Each row comes from the steps of one path. Every step used is in the known rows, and no mark comes twice. Write the path behind each row, first mark first.
Known rows:
fadu/vate/boli: [-13.8 -27.5 -18.2 -32.2 -28.2   1.6   0.0  17.6  51.2  65.7  15.5 -42.7
 -19.6 -20.5 -18.2  -6.1]
sukuzel/boli: [ 27.8  -9.8  -9.6 -23.3   3.9 -20.8 -20.6   0.0   5.4 -36.9  29.4  53.0
   4.1  -4.4  -6.2 -36.4]
biru/boli/mukube: [ -4.2  -4.9  11.6  14.1  11.8   9.9  15.2   5.1  25.3 -49.5  28.4 -28.9
  15.5 -14.5  17.2   5.1]
vate/boli/biru/fadu: [-18.3  -8.3 -31.7  28.6  43.8  21.5  49.7  -9.2  11.2 -19.2  15.3   9.8
 -31.8  18.7   6.9  -0.5]
boli/pibed/fadu: [  9.1  10.6  30.6  10.9   5.1  -0.3 -22.6   4.0 -33.6   2.1 -26.1  14.0
   3.8  22.0 -10.2  14.5]
pibed/fadu/vate/boli/biru: [-31.5   0.7 -16.2  -6.0  17.0 -11.8 -11.7  32.9  11.3  80.9 -34.0  -2.5
   5.6  -8.3  -9.3   8.1]
mukube/boli/biru/fadu/vate: [ 13.8   0.6  -4.2  -7.6 -52.1  10.0  63.9 -11.6 -20.4  -3.1 -20.2 -11.3
  -6.8 -29.5  27.6  17.4]
pibed/fadu/sukuzel: [ -7.1   9.5   6.3  10.7  35.0   8.8 -21.9  16.1  20.7  73.0 -30.1  14.9
  39.7   5.0 -14.7   2.2]
damu/boli/biru: [ 61.5  -5.4 -34.1  -9.6 -20.2  17.4 -21.1 -29.9  -3.1 -28.3  14.0  -1.5
 -60.9  11.2  19.7   7.9]
pibed/fadu/vate: [-16.3  -1.1   4.5 -19.0   4.0 -16.6 -41.6  39.9   8.0  89.7 -58.6   1.7
  29.3 -18.7  -6.6  -5.0]
mukube/boli/pibed/fadu: [  9.7   9.0  22.2  -6.9 -67.6   8.7  24.5   5.8 -45.6   0.8 -22.1  39.7
  -0.5  -7.1 -17.4  33.2]
biru/fadu: [-14.1  -0.5  12.9  10.5  24.8   1.6 -14.7   7.3 -14.9 -28.8 -58.4  15.3
  25.4  -3.8  26.1 -37.5]
mukube/boli/biru: [ 50.3  -9.3  -3.0  -2.4 -46.3  27.5  79.8 -16.6  -9.1   2.8   1.7  17.8
 -10.4 -19.2  15.3  25.0]
boli/pibed: [ 38.2  -7.6  30.6   3.1 -11.2  15.5  -0.2 -16.5 -11.7 -21.2   7.5  -8.4
 -12.6  18.9  -4.0   5.2]
biru/boli/pibed: [ -4.9   5.5   9.2  -7.2  -3.9   5.8  17.9   9.5  -5.6 -61.8   8.3 -22.7
 -29.4  -2.6  17.1   9.0]
biru/fadu/sukuzel: [-22.9   8.0  11.0  15.0  27.5  10.3  -7.8 -10.0  12.6  -7.7 -28.6 -23.4
  31.3  -0.5  18.1 -27.3]
biru/boli/pibed/fadu/vate: [-33.9  15.5   7.2 -15.0  -5.5 -11.4  -2.2  26.4 -14.6 -27.2 -14.0 -33.6
 -20.9 -10.6  13.6  16.7]

Which path is each row?
[ -3.0 -23.8 -26.5 -21.5 -14.4   5.2  26.2   2.9  50.7  59.9  24.1 -61.9
 -30.5 -16.5  -0.9   2.2] : fadu/vate/boli/biru
[-39.5  -1.0  -2.4   0.2   8.3 -13.0 -32.6  34.1  16.3  77.8 -23.8  -1.4
  26.7  -9.0 -22.4   8.4] : pibed/fadu/vate/boli/mukube
[ 31.7  -2.4  22.8 -12.7 -78.2  18.8  39.5  -7.2 -30.0 -16.6   3.0  21.6
 -12.8  -8.5 -12.3  28.2] : mukube/boli/pibed
[  7.9   3.6 -22.0 -12.3  16.0 -32.6   3.9 -17.0 -11.2 -51.8  20.7  -2.3
  -8.1  -9.6  31.0 -29.1] : sukuzel/boli/biru/fadu/vate
[ 19.0   5.0  -2.2   7.2 -36.8  22.6  73.8 -22.5 -14.2  -9.6  -6.4  -5.9
  -1.8 -17.5  22.7  20.2] : mukube/boli/biru/fadu/sukuzel
[ 24.8  -9.9   7.0   4.6   5.6 -20.7 -24.7 -19.0  11.0 -55.1  62.7  25.6
  32.0  -1.4  -9.5 -21.6] : sukuzel/boli/mukube
[ -3.8  11.8   1.9 -24.3 -13.1 -42.2 -40.9   3.1 -27.9 -31.0  20.7  23.1
  -3.5   2.6 -12.9 -11.4] : sukuzel/boli/pibed/fadu/vate
[-30.2  13.6   1.7   5.9  25.2  -8.8 -16.4 -12.1   3.3 -37.1  -6.5  -8.0
  26.9  -0.8  14.4 -34.6] : biru/fadu/sukuzel/boli
[ 15.2  -2.7  -7.6  10.6  26.0   2.9  36.3 -19.9   1.7  -0.4 -25.6 -58.4
  -5.7  -9.6  53.5  -8.8] : boli/biru/fadu/vate
[ 41.6  -9.3  -5.5   3.5 -37.3  13.2 -63.4 -27.1   5.8 -35.5  34.5  -1.1
 -15.7   9.8  -7.6   6.3] : damu/boli/mukube
[-15.8  16.4   5.7  15.7  32.7 -11.7 -34.6   5.8  13.3  36.4   7.6  18.4
  51.1   7.0 -21.2   1.0] : pibed/fadu/sukuzel/boli/mukube
[-54.5   2.5   0.7  -6.2  -7.3 -13.4 -16.9  10.0  -7.1  -9.4 -32.2 -39.6
  -4.7  -8.1  10.1 -18.7] : biru/fadu/vate/boli/pibed
[-13.2  14.9  -3.0   1.8  34.3 -11.6 -31.4  15.0  10.7  46.6  -9.7  31.4
  36.6   4.6 -19.3  -4.9] : pibed/fadu/sukuzel/boli
[  3.8  15.4  28.5  14.6   8.1   6.9 -16.9  -7.4 -15.6  16.3  -4.1 -12.5
   7.9  25.0 -16.2  20.3] : boli/pibed/fadu/sukuzel
[ 44.0  -5.7 -21.1  -7.4  23.1 -16.0  17.5 -20.6   1.6 -47.3  43.7  25.7
 -12.6   1.1  17.6 -21.6] : sukuzel/boli/biru
[-29.3  -1.5  -7.8  16.9  12.9  12.5   5.3  11.1  -5.1   0.0  16.3  33.6
 -28.0  31.3 -36.7  18.4] : vate/boli/pibed/fadu
[-39.2  -2.1 -11.1 -13.7   6.0 -13.4 -31.3  43.4  12.9  85.5 -40.1  10.4
  14.2 -10.0 -20.7   1.3] : pibed/fadu/vate/boli
[-10.1 -12.9  -7.8  11.3   2.3  22.6  19.9  -3.3   8.6 -17.3  38.9  16.8
 -40.1  29.4 -32.9  10.6] : vate/boli/pibed
[  3.0  12.8   3.9 -11.9   1.3 -34.7 -36.7   1.1 -35.3 -48.1  20.3  49.7
  -2.0  13.8 -13.8 -12.6] : sukuzel/boli/pibed/fadu
[ 20.1   4.7  -5.1  30.8  47.2  20.5  48.6 -36.2   9.8 -13.2  -4.2 -47.7
   2.1   6.7  45.9  -4.4] : boli/biru/fadu/sukuzel
[ -9.2 -22.6  -5.7  33.4  18.7  25.7  16.5  -9.3  39.5  -6.5  60.0  11.7
   6.6  17.9 -31.7   7.3] : vate/boli/mukube
[ -1.9   8.3  27.2  -6.0 -14.6 -11.4 -30.9   8.8 -23.4  27.1 -24.7 -22.9
   0.6   7.4  -8.9  16.6] : boli/pibed/fadu/vate
